What can hang from each mark:
rumazen: riluk risep zofuf
lazog: riluk risep
zofuf: lazog risep
riluk: lazog rumazen zofuf
koden: riluk zofuf
nirumo: risep zofuf
risep: lazog

Every row comes from one small tree of marks. Brackets hold a mark, then the marks that hang from it, in alphabetical order. Every link used is in the known rows. Which tree was each row made from?
Known rows:
[lazog [riluk rumazen] risep]: [  4 -21   7  -7  17  26   7   6  -4 -51   6  19 -37  14   1   2   3 -22
 -18  26 -21  -1   6   8]
[nirumo risep [zofuf [lazog riluk]]]: [-29  20  15  16  41   9   5  -2 -29  21  36  -3  -8  -7 -31  49  17 -23
  -6  -1   5  25  20   2]
[riluk [lazog risep] zofuf]: [  8   4   4  -1 -42 -31   8   2   2   5 -21  11  14  -5  19 -16  -7  19
  -7  24  -5 -22  13 -21]
[riluk lazog rumazen zofuf]: [ 33 -11   6  -1 -41 -21 -13   6  24 -18 -27  24  21   8  18 -19  -5  15
  12 -25  -4 -19 -14  -9]
[zofuf [risep [lazog [riluk rumazen]]]]: [ -2 -21 -11  16  27  26   2   9  27 -42   0   3  17  19  -1 -11 -14 -34
  -9  11  -1  -8 -24  27]
[risep [lazog [riluk rumazen]]]: [ 15 -29  13   1  29  10   6   7  28 -54  -2   0   6  34   2  -7  -5 -20
   2  -3 -20   0  -7  22]
[riluk [lazog risep] [rumazen zofuf]]: [ 28  -8   4   9 -55 -12  12 -12  -5 -25 -13  34  -8  -7  14   4  18  14
 -28  12  -8   5  16 -23]
[koden [riluk rumazen zofuf]]: [ 22   8   2 -11   1  16 -20   4  21  10 -15   7 -21  -5   6 -26  -9  16
  35 -18  11 -18 -24   6]
[koden [zofuf lazog risep]]: [  2  31 -30  29  -4   8  -5   0 -19  30  -5  10  41 -10 -40  -1  -3  16
  20  13   5  -3  -6 -15]
[lazog [riluk rumazen zofuf]]: [ 15 -17  19 -26  18  18 -13  18   4 -32 -12   5 -21  17   5  -9  -9  -9
  13 -26  -4  -7 -23  20]
[nirumo [zofuf [lazog risep]]]: [-17  34 -25  23  -6  -8  22  -8 -31   6  25  23   0  -8 -37  20  22   2
  -7  25  -6   9  21 -15]
[riluk lazog zofuf]: [ 23  -4  12   0 -33 -36 -10   7  10  12 -24   3  28   0   8 -12  -7  22
  13 -26   0 -20   5 -15]
[zofuf lazog]: [ 12   2 -12  16  -4 -19  -3   2 -22  12  14   6  16   8 -33  17  -5   0
   9  -4 -13   3   5 -14]
[koden [riluk lazog [rumazen risep]] zofuf]: [ 20  16  -8   7 -13  -2 -13 -26  35  22 -18   7  24 -21  43 -32   9  36
  30  -3  17  -3   0 -13]
[lazog [riluk zofuf]]: [  2  -8  25 -27  29   7 -10  18  -8  -4  -2 -16 -14  11  -8   0 -11  -4
  12 -27   0 -11  -2  16]
[riluk zofuf]: [ 13  -5   7 -14  -8  -6 -13  10  -5  11 -13  -2 -10   2 -19  -9  -6  12
  16 -29   2 -22  -4  -6]
[rumazen riluk]: [ 13 -14  15  10   5   2 -11   3  -6   0  -8 -19 -26  -2 -14   0  14   3
   6 -32 -17   2  22  11]
[nirumo [risep [lazog [riluk rumazen]]] zofuf]: [-14  -5  19  13  38  27  12  -6  23 -30  15   2 -13   9 -10  20  22 -27
  -9  -3   1  12   5  15]
[lazog riluk risep]: [-10 -15  14  -7  28  11   7   8 -19 -22  11   0 -31   8 -10   8   2 -20
 -21  23 -16  -5  26   4]
[zofuf [lazog riluk] risep]: [-17   6 -16  17  30   7  -6  10 -27   5  24  -2  21   2 -24  19 -21 -31
  -4  14   3   5  -8  13]
[koden [riluk lazog] zofuf]: [ 30  22  21  23   1 -13 -12 -11  22  30 -23   2  35 -14   3 -23  13  47
  41 -21   2 -12  27 -16]
[nirumo risep [zofuf lazog]]: [-17  26  -6  28   4  -1   3 -10 -24  38  29   9  -2 -16 -45  43  23  -6
  -3  -2   7  12  18 -18]
[risep [lazog [riluk rumazen zofuf]]]: [  9 -15  14 -21  21   9   4  15  29 -41 -13  -7   8  32  15 -24 -17  -7
  16  -3  -7  -6 -27  24]
[lazog [riluk zofuf] risep]: [-15   1  16 -27  20  10   6  13 -19 -10  -3  -5 -28   4   5  -7 -11  -7
  -6  25  -6 -10   6   7]
[zofuf [lazog [riluk rumazen]]]: [ 12 -14   2   2  24   7  -1  12 -13 -36  15  13   4  26  -8  14 -11 -21
   8   0 -17  16 -11  12]

Write each row's tree:
[  2 -18  32  -5  20  21   9  -1  10 -18   1  -9 -20  12   5  23   5 -16
 -24   6   2  19   5   5]
[nirumo [risep [lazog [riluk [rumazen zofuf]]]]]
[-11  26 -20  -8 -23 -17  13   8 -27  19   0  10   5   2  -7  -4 -20  13
   2  52  -7  -3  -5 -20]
[riluk [zofuf [lazog risep]]]
[  8   0   8  31 -40  -9  -7  -2  -7  23 -18  -9  12 -28   7   9  11  10
 -15 -29  12   9  18   7]
[rumazen [riluk lazog] [zofuf risep]]
[ -3 -29  -1 -22  26  17 -12  -5   1 -22  16  -5 -28   7  18   4  -1 -24
  -7 -13  -1   7 -13  16]
[lazog [riluk [rumazen risep]]]
[  7   6 -11  14 -36 -19 -13   7   9  24 -21   7  39 -15   3 -15 -15   7
   1 -10  17 -31 -11  -8]
[riluk lazog [zofuf risep]]
[-19   4  -4 -28  -8  -1 -13  -2  -4  30 -12 -40 -24 -21  25 -19  -4  14
   9 -12   8   3  -5  12]
[rumazen [riluk zofuf] risep]
[ 16 -25 -13   2 -32 -22  -8 -16  22 -10  -3  14  15  -4  31  -9   3   2
  -8 -11   0  -5  -4 -12]
[riluk lazog [rumazen risep]]
[ 12  -8 -12 -18 -43 -24 -11  -6  24   6 -18   9  17  -8  44 -24 -11  16
   4  -9  11 -12 -25 -11]
[riluk lazog [rumazen risep] zofuf]
[-17  33 -37  40   0   2   2  -1 -25  25  27  16  23 -17 -51  22  14 -12
   4 -12  19  -2  -4  -4]
[nirumo [zofuf lazog risep]]
[-24  14 -21  -7  25  13   5  -9 -15 -11  37   6  -6   1   1  20  14 -23
   3 -10  10  28 -15  16]
[nirumo [zofuf [lazog [riluk [rumazen risep]]]]]
[  7   4  22  14 -44 -20  15  -5 -15   1 -18  -4 -13 -20  22   4  18  21
 -27   6 -14  17  42  -6]
[rumazen [riluk [lazog risep]] zofuf]
[-15   6   6  26  16   2  13 -15  17  18  13  -7   2  -9 -34  19  28  -4
  -9  -5   4  -4  25 -10]
[nirumo [risep lazog] zofuf]
[-20  -8  29 -16  32   3   6   8  13  13  -8 -28   3  11   9   0 -19  -8
  -2  24   2   0   0   8]
[nirumo [risep [lazog [riluk zofuf]]]]
[ -7  -5  -6 -17 -12 -15  10 -16   4  26   8 -24   3  -4   2   3   5  13
 -13 -11  10   6   6 -13]
[rumazen [risep lazog] zofuf]
[ -5  -6 -23 -28 -16  -5   3  -7  36  -4 -14 -10  13  10  29 -32 -16   9
  10  12   5 -12 -35  -1]
[riluk [rumazen [risep lazog]] zofuf]
[-12  -1   5 -17 -13   5  -6 -13 -21  30   4 -35 -38 -26   9  10  19  14
 -13 -34   9  23  17   6]
[rumazen riluk risep zofuf]
[-29  29  -5  12  28   7  24   2 -36  -8  35  10  -8   2 -24  24  16 -17
  -9  26  -8  18  22   4]
[nirumo [zofuf [lazog riluk risep]]]
[-20 -19   2 -20  38  -9   8  -8  15  -3  16 -36   9  15  16  -7 -10 -16
  -7   6  -3   2   4  12]
[rumazen [risep [lazog riluk]]]
[ -9  11 -22 -27   0   0  -2 -14  48  23 -10 -21   6  -3  42 -44 -23  16
  27  20  22 -11 -36   6]
[koden [riluk [rumazen [risep lazog]] zofuf]]
[  0  29 -17  13  -9  -4  18  -2 -27  12  -3  18  16   0 -23  -3   5  31
  10  50 -18   6  17 -29]
[koden [zofuf [lazog risep]]]
[ -8 -13  24 -18  20  17   6  10  25 -17 -12 -11  -3  19  19  -5 -20 -13
  -3  26  -2   3 -21  11]
[nirumo [risep [lazog [riluk rumazen zofuf]]]]
[ 27 -17  -5  18 -41 -16   8  -6  14 -37 -12  38   5   2  19  -9   7   2
 -19  27 -21 -12  12 -18]
[riluk [lazog risep] rumazen]
[ 20  -9 -17  14 -26  27 -12  -1  -8  -6  -1  23 -19 -12 -25  13  10  -8
 -16 -30  18  -6 -13  -1]
[riluk [rumazen [zofuf risep]]]
[-23   7   0 -25  14  -8   2  -5 -43  29  32 -22  -6  -4   2  34  -6  -5
 -12  -5  11  34   1   4]
[rumazen risep [zofuf [lazog riluk]]]
[-11  10 -10   5 -10  15 -16  11  -3  22 -20 -20 -11 -19  -2 -16  -9   2
   6 -12  12 -13 -15  19]
[rumazen [riluk [zofuf risep]]]
